Each row was made from one small tree. The marks that hang from a mark follow it in brackets, in alphabetical order. Every link used is in the known rows. Write each row's tree.
Known rows:
X[Z[K[T] M N U[G[B]]]]: [-1.075 -2.124 -1.417  0.075  0.649  1.835  0.798  2.252 -0.539 -1.839
  0.937  1.489 -2.250 -2.569  0.108 -1.283  2.018  2.779  0.547 -1.986
 -2.541 -1.741  1.160 -0.052 -1.548  3.024  0.633]
K[Z[X[T[B]]]]: [ 0.217 -0.590 -2.077 -0.792  1.804 -0.092  0.418  0.058 -0.301  0.855
  0.105 -0.585  3.114 -0.611 -1.817  0.581 -0.862 -0.335 -1.342  0.550
  0.146  1.148 -0.226 -0.301  1.943 -1.913  0.813]
T[B[Z[M U]]]: [-0.554  0.878 -0.250  0.154 -0.559  0.947  1.807 -0.300 -0.048  0.432
 -0.715  0.669 -0.805  0.424 -0.204  0.137 -0.020 -0.420  0.134 -0.590
  0.371  1.380 -1.863  0.518  0.515  1.579  0.717]
N[Z[K[T[B X]] M[P] U]]: [-3.406  0.526  0.934  0.416 -1.778  1.542 -1.130  0.307  1.017 -1.783
 -0.616  0.361 -1.142  2.446  2.132  1.289  1.783  2.234 -2.335 -0.542
  0.903 -0.083  0.168  1.047 -3.756  1.665  0.742]
Z[K M[P] N U]: [ 1.744  0.761  3.091  1.150 -1.866  1.286 -0.580  2.782  0.278 -2.251
 -0.237  1.084 -2.909  3.485  1.392 -0.019  0.030  3.562 -0.311  0.811
 -0.678 -3.545  1.490  1.478 -1.375  4.263  0.467]
B[Z[M X]]: [ 0.838  0.541  0.285 -1.544  0.938  1.077  2.025 -0.314  0.744  2.313
  0.831 -1.629  0.075  0.998 -1.097 -0.798  0.497 -1.908 -0.719 -1.734
  1.350  1.488 -0.036 -0.022  0.686  0.872  0.757]
P[M[Z[X]]]: [ 0.935  0.623 -0.584 -0.958  1.914 -1.544  0.933 -2.403 -0.212  0.260
  1.897 -0.337  1.637 -2.139 -2.022  0.366  0.985 -0.796  1.673 -0.148
  2.089 -0.070  1.081 -1.702 -0.375 -5.235 -0.636]
E[M[P Z[K N U]]]: [ 0.850 -0.696  1.514  1.537 -3.170 -3.492 -1.881  0.301  2.144 -0.667
  0.976 -0.113 -0.386  0.928  1.972  0.507 -0.967  2.901  0.258  0.443
  1.853 -3.407  0.930 -0.584 -1.513 -0.860 -2.406]
M[P Z[N X]]: [ 1.149  0.784  1.297 -0.550 -1.155 -3.925 -0.981 -1.045 -1.672  0.974
  0.316 -0.882  0.441  1.574 -0.943  0.788 -1.467 -0.920 -0.520  1.499
  0.650 -0.252 -0.248  0.845  0.744 -2.715 -2.529]
U[G[B[Z[M N]]]]: [-0.338 -1.588 -1.604 -0.125 -0.662  1.061  0.520 -0.604 -0.338  2.293
 -0.719 -0.113 -2.189 -3.466 -1.718 -1.469 -0.905 -3.377  2.148 -2.259
 -0.812 -0.469 -1.114 -3.250  1.351  1.762 -2.229]
Z[K[T[B]] M[P] N X]: [ 1.888  1.350  0.582 -1.613  0.176  0.788 -0.592  2.464  0.980 -0.237
 -3.144  0.559  0.211  1.121 -2.286  0.442  1.287  3.504 -3.283  2.981
 -2.935 -2.099 -0.869 -0.018  2.530  2.088  0.907]
K[T[B X] Z]: [-2.316  0.889 -2.135 -1.770  0.450 -1.244 -0.098 -1.368  3.091 -0.317
 -2.606  0.575  4.440 -2.172 -0.867  2.596  0.366 -0.490 -4.092  0.501
  0.921  3.202 -1.538  0.456  0.654 -1.998  1.743]
P[M[Z[K N U]]]: [ 1.048  1.011  0.556 -0.230  0.552 -1.374  0.514 -0.506  0.188 -1.666
  1.497  0.488  0.354 -1.683 -0.691  0.712  1.468  1.079  1.745  0.554
  1.563 -2.059  1.705 -0.554 -1.392 -2.199 -0.794]
G[B U]: [-1.527 -0.020 -2.328  3.225 -2.852 -0.840  0.165 -2.664 -2.497  1.315
  0.490 -0.124 -0.201 -0.102 -0.267 -0.051 -1.444 -1.344  3.172 -0.659
 -0.114 -1.300 -0.203 -1.421  0.795 -2.229 -1.429]
T[B K[Z[M U]]]: [-0.270  0.174 -1.116  0.315 -0.956  0.459  0.584  0.943 -0.234 -1.436
 -1.965 -0.152  0.243 -0.100  0.666  2.259  0.490  2.264 -2.000  0.373
  0.218  1.942 -3.327  0.602  2.909  1.368  1.412]
T[B K X[Z]]: [-0.873 -0.223 -1.274 -1.531 -0.703 -0.030 -0.178 -2.223 -1.845 -0.782
 -1.581  0.682  1.148 -0.004  1.372  1.854 -0.437 -0.522 -0.738 -0.089
 -0.515  5.842 -3.335  0.290  1.881 -1.799  1.989]
B[Z[K[T] M[P] U X]]: [-0.610  1.065  1.920 -0.385  0.113  0.723 -0.361  1.641  2.525  0.106
 -0.224 -1.455 -1.148  2.951  1.597 -0.029  0.543  0.570 -2.796  0.990
  1.021  0.281 -0.604  2.065 -1.183  1.977  0.924]
B[Z]: [-0.043  0.319 -0.212 -0.035 -0.153  0.046  0.964 -0.711  0.852  1.748
  1.103 -1.028  0.745  0.774  0.136  0.305 -0.157 -3.304  0.258 -2.154
  3.108  2.183 -0.053 -1.036 -0.970  0.161 -0.194]
B[Z[M[P] N U X[T[K]]]]: [ 0.860  0.233  1.352 -1.813 -0.185  0.095 -0.179  0.941 -1.033  0.802
 -0.487 -1.390 -0.692  3.688  1.464 -1.002 -0.149 -0.281 -1.803  1.110
 -1.142  0.170 -0.502  2.182  0.869  2.706 -0.381]
Z[K[T] M[P] N U[G] X]: [ 1.627  0.560  2.470  0.253  0.882  1.236 -1.696  3.664  1.428 -0.825
 -2.495  0.659 -2.451  1.107 -0.102 -0.726  0.016  2.660 -2.199  3.069
 -3.283 -3.147  0.992  1.703  1.436  3.482  0.342]
P[M[Z[U]]]: [ 0.091  0.561  0.065  0.150  1.012 -1.459  0.727 -2.229  0.051 -0.938
  2.277  0.199  0.666 -1.645 -0.333  0.400  0.926 -0.264  2.222 -0.560
  2.622 -0.514  1.434 -0.879 -2.088 -4.187 -0.665]
U[G[B]]: [-0.371 -1.932 -1.897  1.799 -0.185  0.979 -0.458 -1.329 -0.644  1.930
 -0.125  0.391 -1.462 -3.557 -1.513 -1.133 -1.918 -3.752  3.359 -2.143
 -0.116  0.187 -0.844 -4.152  0.721 -0.795 -1.861]
E[M]: [ 1.429 -1.541 -0.815  2.036 -0.931 -1.018 -0.536 -1.160  2.184  1.143
  1.563  0.436  1.783 -0.561  0.307 -0.148 -0.785  0.373  1.750 -2.357
  2.659 -1.029  1.732 -3.747 -0.901 -2.294 -0.510]
P[M[Z[K[T]]]]: [-0.203  0.735 -0.584 -0.715  0.964 -1.086  0.480 -1.480  1.720 -1.055
  1.305 -0.290  1.269 -2.762 -1.135  0.852  2.049  0.792  1.091 -0.330
  2.636 -0.689  0.525 -2.246 -2.098 -4.021 -0.274]
N[Z[K U[G] X[T[B]]]]: [-1.707 -0.706 -0.086  1.501  0.833  2.115 -1.415  1.526 -1.363 -0.315
  0.052  0.065 -0.819  0.639  0.633 -0.205  0.235  0.375  0.293  0.809
 -1.149 -0.368  0.777  0.139 -0.959  1.015 -0.093]
E[M[Z]]: [ 0.828 -1.138 -0.177  1.217 -1.680 -2.612  0.174 -1.304  2.341  0.708
  1.969 -0.524  1.210 -1.787  0.211 -0.292 -0.245  1.269  1.734 -2.272
  2.638 -1.592  0.951 -2.444 -1.058 -2.476 -1.218]
B[Z[K[T] M[P] N X]]: [ 0.859  1.198  0.833 -2.355 -0.123  0.299  0.199  1.842  1.899  1.089
 -1.399 -1.327  0.022  1.680 -0.739  0.289  1.343  0.353 -3.331  0.875
 -0.017 -0.398 -0.553  0.495  0.844  2.831  0.005]

Write each row's tree:
[ 0.342  0.698  0.137 -0.397  1.026 -1.282  0.109 -0.301  1.176 -1.454
  0.580  0.508  0.187 -3.121 -0.819  0.552  1.683  0.819  1.261  0.660
  1.034 -1.981  1.329 -1.029 -1.224 -2.074 -1.040] : P[M[Z[K[T] N U[G]]]]
[-1.291 -1.177 -0.182 -0.152  0.229  0.161 -0.223 -2.778 -1.261 -0.055
  1.397  1.198 -0.030 -0.429  1.294 -0.488 -1.792 -2.839  1.773 -1.857
 -0.029  3.106  0.907  0.505 -1.725 -2.154  0.859] : T[X[Z[U[G[B]]]]]
[-0.519  0.183 -0.131 -0.999 -0.063  0.482  0.258 -0.783 -1.387 -0.961
 -1.277  2.548 -0.410 -0.895  0.170  0.547 -1.167 -0.371  0.529  0.806
 -2.155  2.521 -0.508  1.510  0.852  0.261  1.343] : T[B X[Z[K N U[G]]]]
[ 0.135 -2.246 -1.035  0.011  1.337  1.522  1.831  0.869 -2.154 -0.622
  2.195  1.630 -2.114 -1.534 -0.229 -1.607  0.927  0.784  1.807 -3.310
 -1.493 -0.424  2.522  0.127 -1.074  1.881  0.499] : X[Z[M N U[G]]]
[-0.814 -1.449 -2.456 -0.500 -0.106  0.823 -0.582 -0.338 -1.220 -0.457
 -1.205 -0.761  2.014 -0.035  0.703  0.045 -0.400  1.020 -0.007  0.329
 -0.794  2.207 -3.354 -1.872  1.080 -0.953  0.904] : X[T[B K[Z]]]
[-2.289  0.112 -0.474 -0.358  1.071 -0.982 -1.015 -0.539  3.667 -0.663
 -1.391  0.265  2.665 -1.859  0.999  1.550 -0.497 -1.481 -3.126 -0.020
  1.319  2.377  0.623  1.515 -0.846 -1.237  1.383] : K[T[X] Z[U[G]]]
[ 1.250  0.132  1.592 -1.548  0.799  1.969  0.753  2.852  0.536  0.666
 -0.591 -1.113 -2.107  0.786  0.142 -1.990  0.288  0.326 -0.458  0.896
 -2.121 -1.523  0.326  1.539  1.149  4.758  0.279] : B[Z[K M N U[G] X[T]]]
[ 1.536  0.438  1.446  0.238  0.239 -2.333  0.005  0.504 -2.195 -0.638
  0.891 -0.827  0.827  0.178  0.195 -0.818 -0.376  0.512  1.041  1.433
 -1.561 -0.632  0.141  2.426  1.051 -0.569 -0.487] : M[Z[N U X[T[K]]]]
[-0.716 -1.268 -1.527 -0.942 -0.834  0.602 -0.911  0.187 -1.586 -1.041
 -1.700 -0.464  0.822  1.348  1.362 -0.131 -0.442  2.195 -0.795  1.085
 -1.756  0.978 -3.148 -0.604  1.026  0.462  0.435] : X[T[B K[Z[M[P] N U]]]]
[ 0.463  1.111  0.235 -0.347  0.767 -1.547  0.203 -0.455  0.957 -1.845
  0.984  0.516  0.978 -2.140 -0.586  0.871  1.988  1.318  0.959  0.734
  1.413 -1.889  1.440 -0.582 -1.701 -2.371 -0.612] : P[M[Z[K[T] N U]]]
[-1.408  1.082 -1.037 -0.188  0.297 -0.428 -0.579 -2.432  1.915  0.129
 -2.266  1.413  3.400 -1.048 -0.367  1.136 -0.121 -1.715 -1.192  0.089
  0.431  3.687 -1.506 -0.931 -0.442 -2.778  1.863] : K[T[B X]]
[-0.851 -0.478 -0.670  0.107 -2.602 -0.427 -0.082 -0.770 -1.460  0.526
  0.048  0.065 -1.321  0.690  0.378 -0.530 -0.423 -1.422  0.528 -0.783
 -0.680 -1.330 -1.412 -0.388 -0.438  2.205 -2.137] : G[B[Z[M[P] N U]]]
[ 1.786  0.901  1.692  0.254  0.827  0.338 -0.168  2.862  0.493  0.952
 -0.448 -0.466 -1.062  0.675 -0.024 -0.070 -0.593 -1.855 -0.514  1.537
 -0.375 -0.531  1.007  1.611  1.681  3.423 -0.551] : B[Z[K N U[G] X]]
[-0.808 -1.654 -1.344  0.014 -0.437  0.815 -0.338 -1.137 -0.316  2.711
 -0.680 -0.700 -2.431 -2.220 -1.241 -1.325 -1.724 -3.620  1.471 -1.399
 -0.420  0.256 -1.710 -2.994  1.234  0.187 -2.356] : U[G[B[Z[M[P] X]]]]
[-0.874 -1.709 -1.787  0.833 -0.418  0.773 -0.130 -1.070 -0.131  2.383
 -0.301 -0.273 -1.761 -3.312 -1.126 -1.122 -1.558 -4.289  2.471 -2.109
  0.195  0.523 -1.346 -3.520  0.739  0.255 -2.267] : U[G[B[Z]]]
[-1.537 -0.547 -0.579  1.347  0.594  0.852 -1.289  0.015 -2.805 -0.259
  0.487 -0.041  1.045  2.128  1.274  0.349  0.490 -0.229 -0.219  0.283
 -0.543  1.201  0.450  0.725 -0.820 -0.442  0.106] : N[Z[U X[T[B K]]]]
[ 3.832  1.420  2.507  2.476  1.294  0.278 -1.142  3.587 -1.076 -1.151
  0.049  1.379  0.433  2.122 -0.321  0.386 -0.865  0.889  0.325  3.256
 -1.825 -2.265  2.766  2.321  1.768  2.036  0.912] : Z[K N U X]
[ 0.227 -0.525  1.280  0.218  0.557  1.327 -1.169  0.008 -1.992 -0.531
 -0.698 -0.426 -1.375  4.314  1.979 -1.558 -1.381  2.250 -0.643  2.236
 -2.523  0.459 -1.857  1.842  0.762 -0.375  1.332] : Z[M[P] U X[T[B K]]]
[-0.083  0.879  2.274  2.188 -1.054 -1.208  0.465  0.768  0.835 -1.767
  2.125 -0.662 -1.052 -0.274  1.074  0.171 -0.105  1.290  1.765 -0.385
  1.936 -0.853  0.256  1.555 -2.293 -0.338  0.294] : M[Z[K U]]
[ 3.947  0.575  0.361 -1.244  1.546  1.067  1.853  0.580 -1.575  1.488
 -0.126  0.552  0.964  0.267 -3.513 -1.128  0.564  0.169  0.149 -0.567
 -2.103 -1.277  2.017 -0.402  3.158  1.297  1.004] : Z[M N X]
[ 0.898  0.608  2.028 -1.580 -0.243  0.902 -0.198  2.267  0.140  0.152
 -0.368 -1.199 -1.476  3.558  1.187 -1.109  0.068  1.032 -1.673  1.738
 -1.249 -1.321 -0.048  2.217  0.022  3.702  0.010] : B[Z[K M[P] N U X[T]]]
[-1.429  0.657 -1.514 -0.593  1.910 -0.073  0.782  1.151  2.336 -0.851
 -1.882  0.455  2.511 -1.436 -1.184  1.232  1.369  2.339 -4.336  1.245
 -0.893  0.530 -0.883  2.184  1.541  0.061  2.261] : K[T[B] Z[M U X]]
[-0.064 -0.429  0.529  0.124  1.666  0.621 -0.169  0.294 -0.118  1.807
  0.591 -1.201 -0.429  1.030  0.959 -1.566 -1.475 -3.225  0.542  0.294
  0.023  1.546  0.074  0.886  0.181  0.467 -0.304] : B[Z[U[G] X[T]]]
[-0.651  1.009 -1.504  1.237 -2.725 -1.105  0.259 -0.407 -2.069  1.732
 -0.686 -1.086 -0.531  0.459 -0.639  0.194 -0.626 -0.922  0.991  1.506
 -1.477 -2.253 -0.512  0.440  2.796  0.813 -2.011] : G[B[Z[K N X]] U]
[-1.831 -0.367  0.246  1.381 -0.609  1.848  0.722 -0.305 -0.942 -0.566
  1.805  0.323 -0.829  1.538  0.962  0.088  1.682  0.374  0.342 -3.258
  1.613 -0.241  2.209  0.184 -3.346  1.431  0.459] : N[Z[M U]]
[ 0.815  0.982  0.684  0.035  1.642 -1.084  0.319 -0.868  0.363 -1.105
  1.929 -0.155  0.538 -1.331 -0.693  0.495  0.950  0.738  1.547  1.044
  1.764 -1.148  1.351 -0.255 -1.095 -3.838 -0.173] : P[M[Z[K U X]]]
[-1.081 -0.617  0.911 -1.002 -0.043  0.413  0.239 -2.838 -0.722 -0.501
  1.709  0.871 -0.205  1.913  1.890 -0.325 -1.180 -1.173  0.482 -2.131
  0.864  3.198  1.269  1.386 -2.714 -2.041  1.812] : T[X[Z[M[P] U]]]
